What can hang from each mark:
z_704: z_228
z_354: z_657 z_704
z_439: z_704
z_228: z_657 z_704
z_407: z_559 z_671 z_831
z_855: z_354 z_848
z_831: z_407
z_671: z_407 z_942
z_293: z_66
z_848: z_66 z_855
z_657: z_228 z_354 z_559
z_559: z_66 z_407 z_657 z_704 z_855 z_942
z_66: z_180 z_559
z_825: z_407
z_180: z_855

Every row comes from one small tree of marks. The marks that hang from a mark follow it in brackets, in the order of their numbers. Every link used is in the known rows. Which tree was each row made from?
In the rows, 100 means zero.
Known rows:
z_704(z_228(z_657(z_354 z_559(z_407 z_855)))): 116 102 111  98  99 100 116  94  87 109 122 110  95  78  90 102  80  97  90  85  78 116  97 120 123  82 132  88 123  89  96 104 109  91 121 109  90 104 113  88  84 100
z_407(z_559):  97 102 101 107  94 100 104 103  78  95 101  93  93  95 103  80 109  96 106 104  86 108  96  95  97 107 101 116  86  91  96  89 108 109 115 103 110  95 106 102  95  89
z_180(z_855(z_354(z_657(z_228 z_559) z_704) z_848)): 119 104 117  72  57 101  97 105  87 110 135 107 100  99  88 109  83 123 119 103  78  70 108 116 112  90  80  89 112  92 100  98  99 120 108 113 129 110 102  87 105  81
z_559(z_407): 103 105  94  96 109  96 103 105 118 109  94 109 100  76 100 100  90  95  87  90 107 104  98 102 110  98 117 106 106 102 102 101 100 102 107  98  83 106  95  96  99 108
z_831(z_407):  93 100 100 106  98  84  98  95 113  94 101  97  87  92  96 102  82  99  90  88 102 106 105  97 109  98  98 104 103 104 118 105  80 107 109  82  97  98  97  95 111 103
z_671(z_407(z_559(z_704) z_831)):  83 100 104 114 103  81 107 108  99  95  95  93  60  94  81  72  94  86 101  88  89 120 100 104 122  96  92 108  97  95  98  80 120 111  97  81 108 107 115  97 104  87
z_704(z_228): 106  93 107  98  96 103 100 101  92  92 103 109  93  84  90 108  95  93 106  95  69 114 117 111 105  84 103  86 109  94 106 105 102  87 112 105 106 105 105  98  87 102
z_657(z_228(z_704) z_354): 114  91 115  95  94  86 113  83  92 125 140 110  85 109  83  93  96 118  96 101 100 108  76 122 130  63 121  69 129  84 102  91 117 101 114  96  95  95 107  87  97  85
z_354(z_657(z_559) z_704(z_228)): 108 116 119  90  90 108 107  90  88 110 136 110  83  70  80 107  73  93 109  94  87 117 113 138 121  76  76  42 129  77  74 108 107  89 126  99 115 112 106  98  89  83
z_848(z_855(z_354(z_657(z_228)))): 119 112  98  77  73 104 106 100 102 107 135 106 100 102  89 100  76 117 101  91 110  91  90 119 134  83 101  92 115 101 108  95  95 118 102  96 114 107  94  86  96 105
z_180(z_855(z_354(z_657 z_704) z_848(z_66))): 110 102 116  74  66 101  88  98  92 107 114 101  96 101  94 105  78 119 113 104  85  65 113 108 114 101  82 102 106  99 112  94  99 120 104 119 132 113 101  95 108  95
z_66(z_180(z_855)): 104 107 111  80 112 113  85 114  87 113 107  88 113  99 108 102  99 115 100 103 107  92 114  83  96 101  96 118  94  97 108  96  92 122  94  93  95  99 103  95 100  98
z_407(z_559 z_671(z_942) z_831):  76  90 125 139  91  95  85  95  58  81  90  82  72 135 100  26  79  96 128 116  83 125  88  83  99 111  98 114  70  82  99  56 120  95 117  98 115  96 118  99  80  86
z_439(z_704):  89  89 103  98  95  88  89 103  93 101  98 107  99 104  95 101  92 109 109  91 102 111 110 103 100  95  99  93 105  85  94  94 103 104  93 106 112  95 116 108 102 110
z_439(z_704(z_228(z_657(z_559(z_855))))): 101  86 110  94  93  92  94 103  81 103 107 111  98  91  87 105  78 101 104  82  85 120 113 115 112  91 112  87 114  79  90 101 106  97 103 112 109  97 126 102  89 107
z_293(z_66(z_180(z_855))):  92 112 117  88  95 102  83  95  99 102  96  91 110  95 105  94  97  98 106  87 114  87 107  79  94 112  91 128 100  92 104  91  85 127 101 118  95  89 111  98 103 102
z_407(z_559(z_66) z_671 z_831):  83 106 119 142  94  86  98  99  63  67 101  89  76 118 105  31  78  97 119  99  92 123  80  86 100 118 100 121  77  78 103  62 118 123 115 101 114  98 123  94  93  90
z_825(z_407(z_559(z_66 z_942) z_671)): 101 115 111 124  89  82  97 126  95  90 106 111  85  94 106  78  88  91 110  92 101 124 101  97 105 120 103 117 103  84  84  80 114 122 103  84  90 100 111  98  99  89
z_354(z_657): 103 117 102  90 105 102 108  95 103 108 109  94  96 100  97 105  83  94  90  99 110  98  99 119 109 100  87  73 109  99  85  99 103  95 100  97 106 104  95 100 106 105
z_855(z_354): 106 102 102  90  73  90  97  95 110  87 112 101  92  99  99  96  91 117 113 106  79  91 105 104 111  89  93  97 106 106 110 101  98 101 102 112 111 108  96  90  98 107
z_293(z_66(z_559)):  90 118 108  96  92  88 100  93  98  90  87  88 101  88 100  92 101  93 115  92 114  96 107  98  84 108  88 127  98  86  91  93  81 113 103 130  95  91 111  97  99 106
z_657(z_228(z_704) z_354 z_559(z_855(z_848) z_942)): 134  84 131 108  87  90 101  95  74 127 148 113 101 102  87  93 101 116 104  91  86 127  75 129 132  81 122  82 123  79  82 103 120 104 102 103  69 108 121  81  95  73
z_671(z_407(z_559(z_66(z_180) z_855)) z_942):  81 100 118 123 100 109  90 106  98 110  78  80  69  82  84  91  95  71 108  92  88 119 115 100 135 115 111 120  98 102  96  92 111  96 104  81  95 105 104  95 102 111
z_657(z_559(z_66 z_942)): 105 112 116 127  95  99 106 101  84  96 115 109 107  82 108  92 106  90 110  89  95 129 105 110 103 124 112 124 101  89  78 122  99 111  97  98  77 107 118  92  97  98
z_671(z_407(z_559(z_657 z_704 z_855) z_831) z_942):  79  89 120 130 105  96  84 106 105 114  73  83  60 104  77  67  86  70 103  89  77 127 109 102 143 112 104 110  99  97  95  81 127  98  98  86  91 114 117  98  95  99
z_831(z_407(z_559(z_942))):  95  97 106 114  97  85  91 103  97  88 100  92  85  87 104  87  88  89  93  93  93 118 108  94 112 111  97 114  92  96 112 103  89 110 114  82  92  98 107  98 105 100
z_407(z_559(z_66 z_855 z_942) z_831): 104  99 122 135  99  92  78 123  70  79  94  86  94 102 109  59  91  75  95  91  88 116  95  92 131 138  98 121  79  82 100  87 120 126  92 104  86 110 137  95  91 104
z_825(z_407(z_559)):  98 118  98 106  88  79 109 124  96 105 108 111  87  92  95  95 101  98 106  92  93 105 101 100 103 103  98 114 106  91  85  86 108 120 101  82 106  97 105 103  98  80
z_559(z_66 z_704): 104  97 103 112 106 106  82 114 115 103  95  97  96  84 107  93 108  85  88  85 103 123 115 112 114 120 106 112 102  96  99 109 107 123  95 114  76 109 112  97 101 111
z_228(z_657(z_354) z_704): 111  91 112  84 112  85  91  77  91 125 128  92  79 106  92  80  67 103  65 105 114  94  92 121 145  86 129  80 117  94  89  88 117  84 106 113 106  83 119 103  91  94
z_354(z_657(z_228 z_559) z_704): 106 119 113  86  90 108 119  90  90 122 144 108  88  81  80 106  77 100 109  94 106 111  91 137 121  78  75  41 131  76  72 107 106 103 125  88 107 109 100  92  95  74
z_66(z_180(z_855) z_559(z_407)): 108 126 105  68 126 102  96 127  84 115  97  80 113  70 110 101  96 120 103 107 118  99 127  93  86  95  98 138  89  87 100  96  79 126  98 101  78 104 101  86  94 109
z_180(z_855(z_354(z_657(z_559) z_704(z_228)) z_848)): 120 103 120  74  57 101  91 105  86 104 130 108  97  94  88 110  81 119 120 104  69  74 118 116 112  89  81  89 111  92 101  98 100 113 109 119 133 111 105  90 101  85
z_66(z_180 z_559(z_704 z_942)): 105 106 112  80 141 108  66 133  87 103  90  67 107  76 120  91 110 112 105 114 110 136 141 103  88 103  76 115  82  88  90 103  90 110  80 107  54 110 112  99  86 114
z_657(z_228 z_559(z_66 z_407)): 104 119 103 111  92  96 140  98  93 115 128 123 104  66  90 101 100  99 109  72  96 126  81 120 108  97 128 116 120  83  87 121  94 126 119  86  78 108 103  77  97  86
z_228(z_657(z_354 z_559(z_855(z_848) z_942)) z_704): 125  86 124  93 107  87  83  86  79 126 133  95  90 101  95  80  70 102  71  99 104 107  91 126 146  99 130  89 113  90  75  97 120  86  98 117  88  91 129  99  90  86
z_825(z_407(z_559(z_66(z_180) z_942) z_671)):  99 118 113 119  97  85  92 129  92  91 106 106  87  91 109  78  88  96 111  93 102 126 104  93 104 118 100 118 101  85  86  80 111 125 101  81  87 100 110  99  99  91

Which tree is each row?
 92 116 107 113 106 104  98 106  76  92 100  84  95  80 110  80 108  97 105  96  90 114 103  92 103 116 102 127  87  90  99  94 102 126 112 100 103  96 109 101  98 102
z_407(z_559(z_66(z_180)))
119  96 120 115 104 103  91 110  91 111 111  98 102  95 103  82  96  90  95  91  85 122  84 101 134 111 109  88 112  76  96  94 129 124 117 107  69 112 118  92  95  93
z_407(z_559(z_657(z_228 z_354(z_704)) z_855 z_942))
102 113 109  97  95  90  93 101 109  93  81  90 105  82 101  87  87  88 106  86 123 101  99  95  93 112  99 130 100  84  94  86  86 116 108 133  77  97 109  88  99 110
z_293(z_66(z_559(z_407(z_671) z_855)))
107  99 120 134 104 101  78 115 112  97  80  98  96  90 102  71  62  75  86  78 115 115  89  95 139 129 129 118  99  92 108  85 111 115 103 106  64 117 112  82  97 124
z_559(z_66 z_407(z_671(z_942) z_831) z_855)
107 116 120  95  96 108  97  94  93 113 132 104  91  80  93 101  76  91 103 101 109 115 106 131 122  96  72  50 120  80  67 109 109  94 112  96  99 112 109 100  95  86
z_354(z_657(z_559(z_942)) z_704)
106  95 118  92  96 109  87  99  88 102 123 108  86  71  89 102  76  90 102  98  86 114 116 119 127  85  93  59 120  81  91 108 108  88 123 105 102 106 116 103  80  90
z_354(z_704(z_228(z_657(z_559(z_942)))))
105  93 129 146  97  94  74 118  67  67  94  86  89 118 113  37  73  80 106  97  97 130  84  85 118 137 100 118  75  76 101  68 127 122 103 106  83 108 132  89  91 100
z_407(z_559(z_66 z_855 z_942) z_671 z_831)
122 111 102  84 126  89 103 116 112 119  91  93 107  73  93 100  81  98  88  87 107 112 103 116 117  98 111 109 112  82  91 102  99 117 104 114  64 114 103  84  95 106
z_66(z_559(z_407 z_657(z_228(z_704)) z_855))
 93  96 114 103  92  86 103  94  78 102 116 113  92  89  89 100  82 107 108  81  85 123 111 118 114  87 119  87 122  77  91 100 107 102 107 112 112  94 128 101  92 112
z_439(z_704(z_228(z_657(z_354 z_559(z_66)))))
112 116 101  88 103 103 127 100 104 127 127 108  98  83  89 102  87  96  92  84 105 124  90 136 111  90  99  77 120  88  73 110 106 107 112  92  83 112  98  86  98  87
z_354(z_657(z_228 z_559(z_407 z_704)))
 92 106 113  78  76  95  83  81 100  91 108  92  77  83  94 100  71 129 121 101  72  82 109 122 120  87  63  71 111 109 110  95  98 104 105 123 138 120  90 109 106 106
z_855(z_354(z_657 z_704) z_848(z_66))
102  81 115  94  94  92  82 108  78  99 104 109 100  90  92 106  79 102 106  83  78 122 118 116 113  96 105  84 111  81  89 102 106  94  96 116 106 100 128 108  90 109
z_439(z_704(z_228(z_657(z_559(z_855(z_848) z_942)))))
 95 102 105 112 109  86  98 101 107  94  95 107  89  99 100  66  69 100  96  93 111 114  86  94 108  97 112 103  98  94 106  77 108 104 107  96  87 108 104  92  96 102
z_559(z_407(z_671 z_831))
102 111 103 110 127  92 102  92 133 110  88 113  99  88 103  78  66  99  89  81 105 120  89  95 112 105 125 102 117  95 101  91 111 115 116 105  70 112  93  94 104 108
z_559(z_407(z_671) z_657)
 94  92 112  98  92  86 103  94  78 105 117 113  92  94  88 101  82 110 108  85  84 122 109 117 110  81 116  83 120  78  90  97 107  96 107 111 113  94 126 102  90 106
z_439(z_704(z_228(z_657(z_354 z_559))))
101  96 124 133  98  91  71 124  65  76  90  83  94 100 109  62  92  83 101  90  78 112  96  94 127 136  90 119  76  87 101  84 117 126  87 109  94 111 134 102  95 102
z_407(z_559(z_66 z_855(z_848) z_942) z_831)
123 100 105  91 123 101  87 125 107 108  84  86 106  82  98  99  96  95  96  91  87 126 123 117 104 102  97 107 105  82  92 103 104 115  99 129  64 119 112  89  88 108
z_66(z_559(z_657 z_704(z_228) z_855))
 96 122 120  85  84  99  92  89  98 101 109  92 107  92 102  92  90 104 112  87 107  88 106  90  97 108  87 124 106  91  96  95  84 126 103 120 100  94 111  92 103  99
z_293(z_66(z_180(z_855(z_354(z_657(z_559))))))
 93  90 109  94  94  89  98  98  79 101 110 112  94  91  88 102  80 104 108  85  83 121 116 115 107  87 110  87 115  79  89 101 104  95 105 110 115  94 125 105  89 106
z_439(z_704(z_228(z_657(z_559))))
124  85 113  92 115  98  78 105 114 120  97  99 108 101  87 105  78 102  86  76  80 100  89 111 134 103 103  81 119  96 101 100 114 119  95 116  83 113 104  99 107  92
z_559(z_657(z_228(z_704)) z_855(z_848))
 83 110 111 125 110  81 103  97  76  91  97  91  84 113  99  50  88  98 105  92  75 111  87  88 112 111  95 113  89  84 100  78 119 126 105 100 111 104 123 104  92  86
z_407(z_559(z_657) z_831)
105 112 110  78  96 110 106  95 102 119 132 102  86  85  82 112  71  96  99  98 112 100  96 133 129  78  70  29 131  82  86 101 108 100 121  90 109 108  96  98  99  88
z_354(z_657(z_228) z_704)
117 118 110  94 105 112 114 107  96 122 127  95 105  85  94 105  89  94  92  79 107 123  92 131 118 103  94  81 118  87  76 112 105 120 103  94  77 113 104  83 102  93
z_354(z_657(z_228 z_559(z_66(z_180) z_704 z_855)))
111  94 115  89  93 111  90 100  90 105 121 106  89  73  85 105  74  91 100  93  87 108 110 119 128  83  95  61 122  82  94 105 108  93 125 108 104 106 113  99  82  87
z_354(z_704(z_228(z_657(z_559(z_855)))))
 87  90 111 119  94  92  87  90 108  91  94  92  79 107  97  83  70  97 103  98 104 119 104  91 105 101 104 104  97 101 117  92  85  93 118  82  94  97  94  93 105 104
z_831(z_407(z_671(z_942)))
 98 116 114 100 107 109  86 111  89 100 101  90 108  83 110 104  99 106 102  89 101  94 115  92 106 117 101 125  97  99 108 104  89 132  92 102  98 101 106  98 109 113
z_559(z_66(z_180(z_855(z_848))))
104 104 119 129 142  90  64 121 140 110  80 107  96  70 116  68  76  69  67  65  99 148 118 109 151 141 118 110 115  88  97 113 123 137  84 113  29 132 130  99  97 129
z_559(z_66 z_407(z_831) z_657 z_704 z_942)
121  88 122 105 107  99  59 107 121  96  79  95 112  97 112  98  75 100  94  83  71 106 106  99 137 132  96 103 108 107 111 110 114 119  80 129  65 133 109 101 106 124
z_559(z_657 z_855(z_354 z_848(z_66)) z_942)
121  99 127 125 121 105  59 120 118  97  78  95 118  84 115 105  82  79  82  69  87 113 109 102 141 151 106 105 110  98  98 116 113 131  77 122  53 124 118 103 114 130
z_559(z_66 z_657 z_855(z_848) z_942)
100 114 110 100  97  98 120  80  81 121 139 100  90  96  97  88  81 112  92  96 108 103  79 115 122  87 122  84 122  87  83  97 110 102 120 103  98  93 115  94  92  86
z_228(z_657(z_354(z_704) z_559))
 89  96 112 118 106  93  90  99 104 100  87 102  84 103  98  63  69  95 102  99 106 116  93  94 112 101 116 104  94  95 104  77 108  92 108  96  86 107 103  94  89 106
z_559(z_407(z_671(z_942) z_831))
108 105 109  91  97  93  85 109 114  99  80  92 104  71  98  95  96  82 100  80 109 111 114 106 100 108  97 125 104  83  94  95  90 115 106 140  70 103 115  90  93 110
z_293(z_66(z_559(z_407 z_704(z_228) z_855)))
 88 123 110  99 101  86 101  88 106  95  84  90 102  89 100  89  95  93 112  86 110  99 106  96  90 112  91 126 105  85  91  94  85 121 104 132  90  94 112  99 101 107
z_293(z_66(z_559(z_657)))
122  74 112 114  94 112  77 119  86  88  95  92  92 104 103  61  92  88 104 100  83 139  97  98  99 107 105 106  85  81  99  73 127 107 125 120  83 106 111  89  86  85
z_407(z_559(z_704(z_228) z_855) z_671)
 97 115 112 129  94 100 115  92  94 105 108 112  97  78 101  80  92  94 113  85 101 130  94 107 100 113 130 131 103  90  82 106  98 108 116  98  81 106 105  86  95  97
z_657(z_559(z_66 z_407(z_671(z_942))))
115  89 110 105  95 105 109 112  89 117 128 115 107  91  96  94 113  96 110  90  89 145  96 123 102  99 104  98 109  81  79 121 108 110 103  92  60 113 114  84  86  75
z_657(z_228 z_559(z_704 z_942))
 88 111 116  72  88 100  76  83  96  93 108  84  79  79  98  99  70 137 121 102  74  86 114 116 119  84  58  73 109 111 113  94  94 109 101 119 133 120  89 110 105 109
z_855(z_354(z_657 z_704) z_848(z_66(z_180)))
103  93 115  74  68  94  73  96  96  83 118  98  79  77  89 105  76 128 124 104  50  85 119 118 122  72  72  62 114 105 113  95  98  94 110 127 136 111  98 106  94  99
z_855(z_354(z_704(z_228(z_657))) z_848)
111 100 112 107  90 101 122 102  79 110 131 117 109  92  95  99 107 100 117  92  89 131  88 117 100  98 107  99 110  82  81 121 101 107 106  84  74 108 110  84  90  77
z_657(z_228 z_559(z_942))
123 110 116 106  92 101  92 105 130 105 112 106 104  80  92 106  70  95  94  67  85 102  91 112 156 112 107  83 138  87 112 114 111 145 111 116  74 125 106  79 106 114
z_559(z_66 z_657(z_228) z_855(z_354(z_704)))
105 125 108  95 122  86 113 101 106 112 102  99  93  67  96  95  87 112 104  94  97 117 111 115 109  80 110  97 121  79  94  97 100 112 116 115  78 113 104  90  93 111
z_66(z_559(z_407 z_657(z_354(z_704(z_228)))))
126 105 113 115  95 104 116 117  97 115 121 120 117  66  97 105  95  83  97  70 101 133  85 120 126 117 128 113 117  81  85 127 103 124 107  90  46 119 113  73  95  95
z_657(z_228 z_559(z_66 z_407 z_855 z_942))
102  91 112  96  83  88  93 102  85  96 111 111  95  86  88 104  75 103 108  80  79 118 116 118 120  93 113  91 119  80  94 104 104 103 104 117 112 100 126  97  90 115
z_439(z_704(z_228(z_657(z_559(z_66 z_855(z_354))))))
113 115 104  65 131 107  82 137  94 122  95  78 112  69 111  96 103 117  97 105 117 113 135  99  88  97  96 137  88  85  98  96  85 130  94 109  64 109 106  86  91 107
z_66(z_180(z_855) z_559(z_407 z_704))
 97 128 103 119 128  91 106  96 137 112  88 112 101  61 104  95  77  85  79  64 103 114 100 103 132 123 133 117 125  96 102 113 103 135 108 106  68 115 102  95 110 126
z_559(z_66 z_407 z_657)
114 118 109 112 107 105 106 109  97 111 109 104 114  64 104  98  95  97  95  73 105 122  95 103 112 115 124 132 105  92  88 114  95 127 103  98  65 112 108  82 100 102
z_657(z_559(z_66(z_180) z_407 z_855))
 88 121 110  84 121 101  99  93  87 110  88  83 100  83 107  89  85 122 112  99 104 100 119  92  98 106  94 138  99  90 115 101  88 134 104 110  94 116 103  96  96 111
z_848(z_66(z_180(z_855(z_354(z_704))) z_559(z_657)))
 94  89 110  94  95  87  96  96  84 103 111 110  91  96  89 103  80 108 103  87  87 117 111 114 115  81 114  77 120  80  97  94 109  95 106 112 114  93 124 105  92 113
z_439(z_704(z_228(z_657(z_354))))
